Each row comes from the steps of one path. Every step used is in the known rows, and no mark comes twice. Write the path behind each row, first mark first.
Known rows:
H > A > N: [-2.16 -5.00  0.92 -6.25 -5.12  1.02  2.15  2.44 -1.59 -3.56  0.73 -0.43
  1.51 -0.74 -2.71  4.98 -2.04 -2.88  0.25  4.83 -0.76 -3.51  2.24  5.03
  2.94]
V > U > N > A: [-2.08 -0.12 -0.45 -1.32 -2.16 -3.33  2.89  6.68  5.86 -2.35 -1.25 -0.54
  4.16  2.23 -0.98  3.42  0.04  0.56 -4.50  0.18 -3.15 -1.06  2.06  3.43
  0.77]
P > V > U: [ 0.54  3.78 -2.88  4.84  5.38 -0.51  2.07 -0.62  2.15 -4.04  1.73  3.09
 -0.06 -2.51  1.63  1.34  2.44 -0.25 -1.44 -1.40 -2.84  0.79 -5.18 -0.59
 -2.95]
P > Y: [-1.10 -3.10  4.55 -0.54  3.25  1.56  1.62 -0.67 -1.16 -0.24 -1.62  1.49
 -1.86 -3.01 -2.07 -2.21 -0.80 -1.86  0.84  3.77  0.80  3.35  2.04  0.46
 -0.28]
M > Y > P: [-2.35  0.93  2.58  1.71 -0.71  1.96  7.12 -0.56 -2.21 -0.66 -2.41  4.59
 -1.90  1.56  1.43 -0.76 -2.77  3.17  1.01  2.51  0.92 -4.16  0.50 -2.13
 -1.46]
A > N > U > V: [-0.87  0.46 -2.12 -4.37 -3.58 -2.34  1.97 -0.07  2.65 -4.80 -2.09 -3.06
  3.45  3.60 -2.29  3.63 -3.23  2.72 -2.27  1.06 -3.34 -0.87 -2.08  1.88
  3.14]
Y > P > V > U > N: [-3.20  1.86 -4.48  5.17  2.52 -0.12  4.72  3.56  4.15 -5.71 -0.99  4.28
  0.62 -0.31  1.77  1.34  0.19  3.17  1.63 -1.18 -4.97  0.77 -0.12 -0.02
 -1.88]
A > N > U > Y > P > V: [-0.86 -0.02  0.95  5.00  1.39  3.29  5.40 -2.27  0.82 -5.63 -0.19  3.15
  0.33  2.06 -3.19  2.41 -3.43  0.91  3.86  3.18 -1.27 -1.41  0.44 -2.81
  0.69]
M > Y > P > V: [ 0.05  3.73  2.43  5.54  3.91  5.03  4.57 -1.39 -1.51 -3.82 -1.39  5.27
 -1.41  0.18  0.98 -1.31 -3.51  1.00  2.43 -0.29 -0.19 -2.38 -1.62 -4.23
 -2.14]
A > N > U > Y: [-3.43 -5.95 -0.01 -2.08 -3.91 -4.53  5.95  0.64  2.16 -3.79 -0.20 -2.23
  1.26  3.57 -4.18  5.51 -2.64 -0.81  1.19  4.55  0.31 -1.68  3.97  4.53
  4.15]
N > U: [-0.22  0.75  0.65  3.19 -1.09 -2.72  1.39 -1.71  3.91 -2.04  1.03 -0.88
  1.92  0.87 -3.18  2.30  0.77  0.51 -4.42 -0.06 -1.18 -0.86  0.29  1.68
 -0.27]
V > U > Y: [-3.58 -3.89 -4.27 -1.02  0.28 -4.98  6.37  1.88  1.07 -1.42 -0.18  0.79
 -0.84  2.21  0.43  4.35  0.96  0.54  2.16  1.67 -1.26  1.19 -0.02  2.93
  1.74]
N > U > Y: [-2.94 -4.43 -1.13  0.40 -1.98 -4.48  5.00  0.15  2.63 -1.88 -0.51 -1.64
  0.74  4.41 -3.74  4.34 -1.29  0.12  0.65  1.32 -0.32  0.60  2.87  2.93
  3.21]
G > M > Y > P > V > U > N > A: [-1.63  2.07  2.13  3.37 -1.97  0.59  5.92  6.90  3.55 -3.69 -0.73  4.05
  3.69  3.14  0.24  1.57 -1.01  1.64 -5.28  1.95 -1.64 -2.91  3.46  2.78
  0.38]
A > N > U: [-0.88 -1.07  1.99  0.20 -3.56 -2.94  2.44 -1.17  3.33 -4.36  1.35 -1.87
  2.40 -0.05 -3.71  3.53 -1.04 -0.81 -3.66  4.09 -0.28 -3.74  1.64  3.64
  0.93]
N > A: [ 1.03  0.41  3.41 -1.98 -1.99 -0.16 -0.15  2.42  2.38  0.80 -0.65 -1.52
  3.39  2.36 -2.82  1.70 -0.78 -1.23 -4.28  1.10  0.18 -1.51  1.19  0.56
  1.10]
V > U > Y > M: [ 0.97 -1.57 -2.97 -0.09  0.85 -1.87  4.21 -1.45 -1.36  2.11  0.09  2.43
 -0.21  5.00 -5.42  3.15  2.50  2.75  2.46  0.58  0.52 -0.13  0.41  1.71
  4.21]
Y > P > V > U > N > A: [-1.46  2.01 -0.01  2.47 -0.14  0.24  4.02  5.16  5.52 -3.79 -1.43  2.26
  3.64  2.33 -1.23  2.72 -0.50  1.78 -2.82  0.41 -4.07 -1.11  1.03  0.07
 -0.49]
H > A > N > U: [-1.83 -3.22  1.43 -1.63 -5.12 -2.01  3.18  0.35  2.83 -4.98  1.52 -1.20
  2.93  0.33 -5.45  6.32 -0.74 -1.77 -4.31  3.98 -1.84 -3.73  1.99  5.63
  2.02]
A > N: [-1.07 -2.04  1.64 -3.87 -2.97 -0.04  1.46  0.73 -0.78 -3.08  0.63 -1.19
  0.70 -1.17 -0.72  1.63 -2.52 -1.55  0.76  5.15  1.18 -3.41  1.73  2.46
  1.41]
G > M > Y: [-0.72  0.09  3.86  1.27 -2.96  0.34  4.10  3.20 -3.44 -0.13  0.85  3.12
 -0.39  1.21  2.93 -1.76 -1.37 -0.35 -4.20  2.58  4.03 -3.69  3.91  4.79
  1.40]
G > U: [ 0.01  2.75  0.11  4.74 -2.04  0.60  3.72  1.35 -0.76  1.55  1.20  3.41
 -0.62 -0.18 -0.80  0.86  0.83 -0.96 -5.79  3.20  2.13 -0.42  1.22  0.28
 -1.07]
H > A > N > U > Y: [-4.23 -7.59 -0.54 -3.51 -5.17 -3.90  6.45  1.94  1.55 -4.14 -0.06 -1.81
  1.78  4.00 -5.31  7.71 -2.57 -1.71  0.82  4.38 -0.99 -1.71  4.28  5.99
  5.06]
M > Y > P > V > U > N: [-4.29  1.73 -3.03  4.52  2.39 -0.78  7.23  4.77  3.53 -6.50 -2.04  4.69
 -0.07 -0.05  3.08  1.20 -1.63  2.74  1.07 -1.24 -3.88 -1.23  0.23  1.39
 -1.76]
G > P > V: [ 1.82  2.49 -0.16  7.39  1.96  5.21 -0.74 -1.10 -2.30 -3.67  0.02  1.99
 -1.56 -0.33  3.09  1.34 -1.84 -0.92  1.89 -0.23  1.21  0.09 -1.15 -3.10
 -3.37]
U > G > M > Y > P > V: [ 0.18  3.85  1.86  7.82  2.60  7.15  3.64 -0.11 -2.90 -3.77 -0.49  6.96
 -0.50  0.48  1.08 -3.84 -2.93  1.55  3.33  0.70 -0.89 -1.78  0.85 -1.97
  0.51]

Which path is each row?
[ 1.90 -1.45  2.35  2.95  1.53  5.50  0.32 -2.78 -5.33  2.02 -2.44  3.57
 -2.28  1.03 -5.03 -1.61 -0.03  1.36  4.65  3.42  2.08  1.09  3.42  0.25
  2.55]	U > G > P > Y > M
[-1.66 -1.88  0.55  3.26  0.18  3.81  5.76 -1.12  0.11 -6.09 -0.09  3.79
  1.01  2.47 -4.55  4.57 -3.18  0.16  3.53  3.01 -2.51 -1.36  0.75 -1.16
  1.55]	H > A > N > U > Y > P > V
[-1.88  0.11  2.38  1.51 -2.39  1.38  3.63  4.21 -3.71 -1.06 -0.34  3.54
 -0.13  0.78  2.54 -3.51 -2.06 -0.20 -0.52  1.90  1.74 -3.06  4.58  5.92
  3.63]	U > G > M > Y
[ 2.98 -1.42  3.59  2.64  1.25  4.68  0.84 -3.50 -5.26  2.69 -1.70  3.34
 -2.48  1.39 -4.81 -0.31  0.68  1.37  1.65  4.11  3.90  0.77  2.86 -0.74
  0.85]	G > P > Y > M
[-3.03 -2.89  0.73  3.60  1.99  2.62  2.81  0.01 -2.95 -2.31 -2.65  3.23
 -3.03 -3.54  1.92 -0.54 -0.41 -0.40  3.54  5.49 -0.44  2.73  1.89  1.74
 -1.54]	V > U > G > P > Y
[-1.43  2.39  0.75  4.58  0.71  1.51  4.60  3.71 -2.50 -3.42  0.67  5.30
 -0.05 -0.63  3.54 -3.08 -1.13 -0.38 -0.92  0.83  0.28 -2.68  1.75  5.26
  2.08]	P > V > U > G > M > Y
[ 3.10 -0.93  4.07  0.31  3.15  3.17  0.51 -3.33 -3.06  3.00 -1.05  3.06
 -1.23  0.64 -7.38 -1.93  1.12  0.92  1.48  2.38  2.09  1.56  2.13 -0.21
  2.75]	P > Y > M
[-2.41 -3.69  2.41  2.92  1.20  4.27  1.21 -0.09 -4.01 -1.69 -3.36  2.27
 -3.10 -2.62  0.96 -1.73 -2.27 -1.09  4.97  5.25  0.63  2.81  3.63  0.95
 -0.41]	U > G > P > Y
[ 1.54  4.04  0.75  6.59  4.22  6.10  1.53 -2.95 -0.55 -2.87 -0.16  4.64
 -0.45  0.01 -0.53 -1.27 -1.28  1.69  2.93 -0.28 -1.62  0.16 -2.22 -5.87
 -2.16]	Y > P > V
[ 2.19  0.03 -2.59  1.98  3.08 -0.14  3.79 -1.93 -1.28  0.30  0.32  3.22
 -0.23  4.47 -5.57  2.76  1.83  1.83  3.27 -0.46  0.05  0.36 -0.86  0.47
  3.87]	P > V > U > Y > M
[ 0.03  4.47 -2.69  6.73  5.13  1.38  4.04 -2.07  1.50 -3.71  1.17  5.61
 -0.48 -1.76  1.50  1.13  2.36  2.29 -0.24  0.25 -3.59  0.03 -5.20 -3.22
 -3.95]	Y > P > V > U
[-0.51  3.16  2.99  7.44  0.47  5.82  5.10 -0.53 -1.30 -6.29  0.22  5.83
  0.93  0.37 -0.96 -2.00 -3.80  1.03  1.34  3.35 -0.86 -4.09  1.79  0.06
  1.00]	A > N > U > G > M > Y > P > V
[-2.78  1.85  0.31  4.85 -1.38  2.64  7.48  1.05 -2.94 -1.10 -0.19  7.53
 -0.75  1.00  2.60 -2.33  0.07  4.27  0.02  4.08 -0.63 -3.79  1.91  1.23
  0.27]	V > U > G > M > Y > P
[-0.93  4.30 -1.40  5.93  4.84  0.63  6.51 -0.87  0.88 -4.41  0.25  6.02
 -1.28 -1.46  2.82  0.91  0.70  1.74 -0.64  0.25 -2.42 -1.77 -4.71 -1.84
 -3.91]	M > Y > P > V > U
[-2.48 -1.89 -3.90  1.56  3.18 -2.90  5.54  1.19  1.22 -3.42  0.05  1.75
 -0.64  1.81  0.25  3.80  0.15 -0.35  3.06  0.11 -1.85  1.90 -1.42  1.14
  1.10]	P > V > U > Y
[ 0.41  2.43 -1.74  7.80  2.35  6.28 -1.37 -0.27 -2.49 -4.66 -1.13  2.43
 -1.20 -0.57  2.84 -0.39 -2.78 -0.66  5.54 -0.83 -0.97  0.32 -0.35 -2.08
 -1.14]	U > G > P > V
[-2.32 -1.38 -1.49  4.59 -4.69  1.62  1.12  0.25 -1.48 -4.63 -0.99 -0.23
  0.00  0.28  1.18  2.90 -2.46  0.46  2.78  4.35 -0.22 -3.07  3.09  3.02
  0.42]	A > N > U > G > P
[-4.15 -0.57 -4.96  0.94 -0.23 -3.90  3.88  5.35  4.39 -3.92 -0.87  1.18
  0.88 -0.20  2.09  2.10  1.17  2.15 -0.20 -0.99 -3.88  0.61  1.23  3.82
 -0.26]	V > U > N
[-1.93  3.38 -4.70  5.97  4.78  2.86  2.27 -0.22  0.87 -4.39 -0.82  5.27
  0.28 -1.88  0.80 -2.01  0.53  2.04  5.66 -1.10 -6.11  0.61 -3.08 -0.91
  0.44]	Y > P > V > U > G
[-2.68 -0.84 -1.00  0.86 -2.13 -0.53  1.11  0.57  2.17 -4.81 -0.62 -0.76
  2.50 -0.68 -3.46  0.13 -2.40 -0.45  2.81  2.02 -3.70 -2.34  2.26  4.57
  4.24]	A > N > U > G
[-2.10  0.48 -2.01  3.30 -0.14 -0.62  0.20  0.03  2.74 -3.05 -1.17 -0.05
  2.10  0.19 -3.07 -0.99 -0.88  0.54  2.28 -1.17 -4.34 -0.13  1.16  2.93
  3.57]	N > U > G
[-1.58 -1.51 -2.53 -5.89 -4.96 -1.75  2.43  1.21  2.21 -5.20 -1.86 -2.66
  3.95  3.96 -3.54  5.81 -2.98  1.89 -2.71  1.14 -4.55 -0.77 -1.69  3.49
  4.16]	H > A > N > U > V
[-1.15 -2.03  0.23  2.45 -6.07  2.53  0.51  2.82 -1.37 -2.74  3.27  2.61
  3.80  0.82 -3.36  0.48  1.03 -0.35 -2.21  5.00 -2.00 -1.72  6.06  7.75
  5.68]	H > A > N > U > G > M
[-1.31  1.05 -0.69  2.95 -1.46 -0.47  2.48  5.96  4.36 -4.35 -1.26  0.48
  2.97  2.17  0.92  4.45 -0.89  0.10 -3.49  0.44 -2.12 -1.05  1.80  1.90
 -1.16]	G > P > V > U > N > A
[ 0.51 -4.03  3.16  1.15 -1.83  4.86  2.38 -2.35 -4.29 -1.00 -1.37  3.06
 -0.28  1.18 -8.36  2.76 -0.54 -0.16  2.33  5.97  0.85 -1.11  4.58  3.85
  4.32]	H > A > N > U > G > P > Y > M
[-3.34  1.99 -2.46  6.22  0.71  0.49  6.91  5.43  2.06 -5.56 -0.13  6.16
  0.50  0.44  3.35  0.19 -0.19  3.22 -0.98  0.42 -2.83 -1.08  2.33  2.67
 -1.00]	G > M > Y > P > V > U > N
[-2.31  1.06  2.13  4.09 -2.18  4.47  6.05  0.94 -4.04 -0.27 -0.99  6.44
 -0.78  1.78  1.50 -3.33 -1.84  3.85  1.41  4.13  0.68 -3.52  3.64  0.39
  1.31]	U > G > M > Y > P
[-2.47  0.13 -4.93  5.23 -1.34  1.31  1.49  0.94 -2.20 -2.76 -1.23  2.14
 -1.69 -0.76  4.90  1.97  0.55  1.60  3.32  2.17 -1.43 -0.60 -0.13  1.65
 -1.59]	V > U > G > P
[-1.15  1.15  3.50  3.69 -2.61  3.55  6.60  0.27 -3.74  0.38  0.04  6.16
 -1.02  2.19  1.77 -1.98 -1.07  3.74 -1.67  4.62  2.32 -4.05  3.07 -0.34
 -0.44]	G > M > Y > P
[ 0.31  3.33 -2.36  8.34  0.83  4.93  1.48  0.64 -2.03 -2.05  2.90  7.15
  1.46 -0.49  1.21 -3.51  3.04  2.90  0.58  2.87 -2.77  0.47  1.50  1.39
  1.67]	Y > P > V > U > G > M
